Known rows, with every step that occurs:
muto/vuve/gesir/tosak: [ 2.81  2.03 -2.80 -0.90  1.45 -0.38  2.19 -2.15 -3.63 -2.05 -6.61  0.90
 -1.39  1.66  0.09  2.98  2.66  0.65  1.28]
sonab/putu/gesir/vuve: [ 2.28 -1.62 -0.68 -2.98  0.82  1.20  0.02  1.40 -4.08  1.19 -3.51  0.25
  1.99 -0.12 -1.49  2.60 -2.45  2.52  2.01]
vuve/muto/putu/gesir: [ 0.09  1.88 -1.14 -2.24 -0.02  3.04  1.16  6.06 -3.20  0.39 -0.05  1.59
 -0.46 -1.38 -2.29  2.71 -0.47  0.25  4.71]
vuve/muto/putu/gesir/tosak: [ 3.10  1.56 -1.58 -1.99  0.55  1.65  1.64  3.43 -1.80 -2.40 -4.49  1.84
  0.39 -0.77 -0.67  2.97  1.03  1.86  2.93]
tosak/sonab: [-3.55 -1.20  2.57  1.35  0.00  1.49 -0.82  1.18 -1.93 -2.36  2.01 -0.24
  1.02 -1.05  0.47 -1.38  1.18 -0.70 -0.47]
putu/muto/tulapok: [ 1.75  0.23  0.10 -1.41 -0.95 -2.81  0.14  3.91 -0.62 -0.79  2.31 -0.78
 -3.33 -3.51 -2.27  2.23  0.35  0.05  2.44]
tulapok/muto/vuve/gesir/tosak: [ 3.28  2.05 -1.14 -0.36  1.32 -1.62  2.16 -2.10 -4.18 -2.46 -6.22  0.41
 -1.26  1.01  0.06  2.87  1.50  0.86  1.29]
tosak/gesir/vuve/muto: [-1.75  2.29 -2.80 -0.96  0.99  3.38  2.58 -1.10 -3.97  1.17 -1.84  0.19
  1.93  0.03 -0.68  3.64  0.14  0.88  1.39]
sonab/tosak/gesir/vuve/muto/tulapok: [ 0.22  1.60 -1.75 -1.84 -0.85 -0.77  1.75  0.41 -5.20 -1.02  0.43 -0.15
 -1.08 -1.58 -1.95  4.18  1.91 -0.75  2.52]
tulapok/muto/putu/gesir/tosak: [ 4.32  0.54  0.68 -1.58  0.45 -1.13  1.19  3.66 -1.59 -3.32 -4.32  1.66
  0.49 -1.03 -0.28  2.31 -0.58  2.26  2.64]
sonab/putu/gesir: [ 0.18  0.29 -0.67 -2.98  0.31  4.83 -0.67  3.20 -4.40  0.46 -0.27  1.27
  1.07 -2.38 -2.14  0.21 -1.25  2.17  2.83]
sonab/putu/muto/vuve/gesir: [-0.40  2.28 -2.44 -1.04  1.93  1.45  0.89 -0.65 -7.69  1.64 -2.26 -0.50
 -3.50  0.09 -2.51  2.43  1.42 -0.55  2.46]
tulapok/muto/vuve/gesir/tosak/sonab: [-1.10  0.19  2.29  1.32  0.92 -0.10  0.62 -0.14 -4.97 -4.23 -2.20 -0.15
  0.16 -0.43  0.45  0.53  1.93 -0.01  0.46]
tulapok/muto/vuve: [ 0.83 -0.55  2.16  1.60  0.51 -6.12  0.90 -1.27 -3.57  0.85 -0.83 -0.17
 -2.34  0.92  0.69  1.25 -2.44 -2.12  1.42]
tosak/gesir/vuve/muto/putu: [-0.31  2.36 -1.52 -0.36  0.79 -0.26  2.11  1.78 -3.91  0.22 -1.99  1.61
 -0.78  0.20 -0.88  4.02  0.59 -2.50  1.53]
sonab/tosak/gesir: [-2.70 -0.21 -0.31 -1.32  1.47  0.99  0.31 -0.28 -7.52 -2.37  1.31  1.67
  2.71 -0.04  0.04 -0.16  1.60  1.99  0.55]
tulapok/muto/putu: [ 1.95  0.77  3.84  1.45 -0.20 -5.27  0.31  2.87 -2.21 -1.41  0.09  0.45
 -1.88 -1.02 -0.49  1.11 -1.80 -2.67  0.56]
tosak/sonab/putu: [-2.94 -0.47  1.55  0.47  0.46  3.91 -2.08 -0.83 -5.45 -1.21  0.64  0.25
  0.79 -2.49 -0.64 -1.93  1.01 -1.07 -1.69]

Rows:
[-1.79  1.45 -2.02 -0.87  1.09  3.40  1.67 -1.01 -6.25  0.84 -1.09 -0.48
  2.13  0.15 -1.07  3.03  0.83  1.06  1.42]  sonab/tosak/gesir/vuve/muto
[ 0.49  1.86 -0.85  0.13  0.33 -0.56  1.41  1.94 -2.96  0.86 -1.92  0.57
 -1.54  0.34 -1.09  3.71  0.61 -2.99  1.40]  gesir/vuve/muto/putu
[ 0.37  2.59 -0.48  0.00  1.05 -1.70  1.92 -1.76 -6.73  0.50 -2.42 -0.55
 -2.84  1.14 -1.42  2.47  0.30 -1.17  2.33]  tulapok/muto/vuve/gesir
[-1.55  0.42  1.11  0.50  0.75  2.41  0.30  0.20 -3.61 -4.37 -2.01  0.07
  0.92 -0.56  0.23  0.17  3.16  0.64  0.00]  vuve/gesir/tosak/sonab
[ 0.15  2.78 -1.84 -0.99 -1.64 -0.03  1.67  0.96 -1.51 -0.50  1.35 -0.23
 -2.63 -2.30 -1.86  3.18  1.92 -1.97  2.31]  vuve/muto/tulapok
[-1.52  1.86 -1.51 -0.54  1.90  1.85  0.58 -0.31 -8.37  0.87 -1.55 -0.63
 -3.17 -0.29 -2.36  1.98  1.84 -0.87  2.34]  tosak/sonab/putu/muto/vuve/gesir
[ 1.00 -1.94  0.24 -2.54  0.88  1.65 -0.24  1.79 -4.68  0.39 -2.83  0.16
  2.39 -0.51 -1.29  2.16 -2.08  2.27  1.91]  tosak/sonab/putu/gesir/vuve
[-1.10  0.49  1.73  0.54  1.16  2.09 -0.98 -1.90 -8.01 -2.43 -2.28  0.28
 -0.12 -2.10 -0.53 -0.43  1.19 -0.79 -0.93]  tulapok/muto/vuve/gesir/tosak/sonab/putu
[-0.81 -0.15  1.13 -0.48  1.69  3.90 -1.80  2.79 -5.88 -0.90  0.18 -1.45
 -0.59 -4.05 -2.40 -0.37  0.82  2.18  0.44]  vuve/gesir/tosak/sonab/putu/muto
[ 1.32  1.95 -2.06 -2.25 -1.39 -0.13  2.00  2.04 -2.46 -0.07 -0.22 -0.13
 -1.67 -1.94 -2.39  4.67  0.65 -0.63  3.64]  putu/gesir/vuve/muto/tulapok
[-0.35 -1.38 -0.04  0.42  1.88 -1.45 -0.55  0.49 -5.52  0.85 -1.46  0.06
 -2.72 -0.91 -0.33  1.11  0.13 -0.79  1.40]  gesir/tosak/sonab/putu/muto/vuve
[-0.21 -1.06 -0.63  0.13  1.66 -1.75 -0.55  0.42 -5.05  2.54 -0.62 -0.13
 -3.32 -0.61 -0.84  1.13 -0.77 -1.14  1.64]  sonab/putu/muto/vuve
[-0.71 -1.20  1.76 -0.09  1.46  2.96 -2.23  3.13 -4.44 -0.82  0.82 -1.26
 -0.17 -4.27 -1.71 -0.94  0.11  2.14 -0.02]  gesir/tosak/sonab/putu/muto
[-0.46  1.52 -0.74 -0.28  0.84 -0.25  1.15  1.96 -6.21 -0.06 -1.27  0.88
 -0.58  0.32 -1.24  3.49  1.45 -2.23  1.58]  sonab/tosak/gesir/vuve/muto/putu
[-0.01 -0.67  0.81 -0.63  1.24  2.40 -2.10  2.78 -3.67  1.22  1.43 -1.43
 -0.98 -3.89 -2.32 -0.62 -0.95  1.84  0.30]  sonab/putu/muto
[-0.54  1.54 -1.83 -0.25  0.36  2.93  1.50 -0.79 -2.67  1.94 -1.80 -1.29
  0.86  0.18 -1.12  3.12  0.09  0.12  1.12]  gesir/vuve/muto
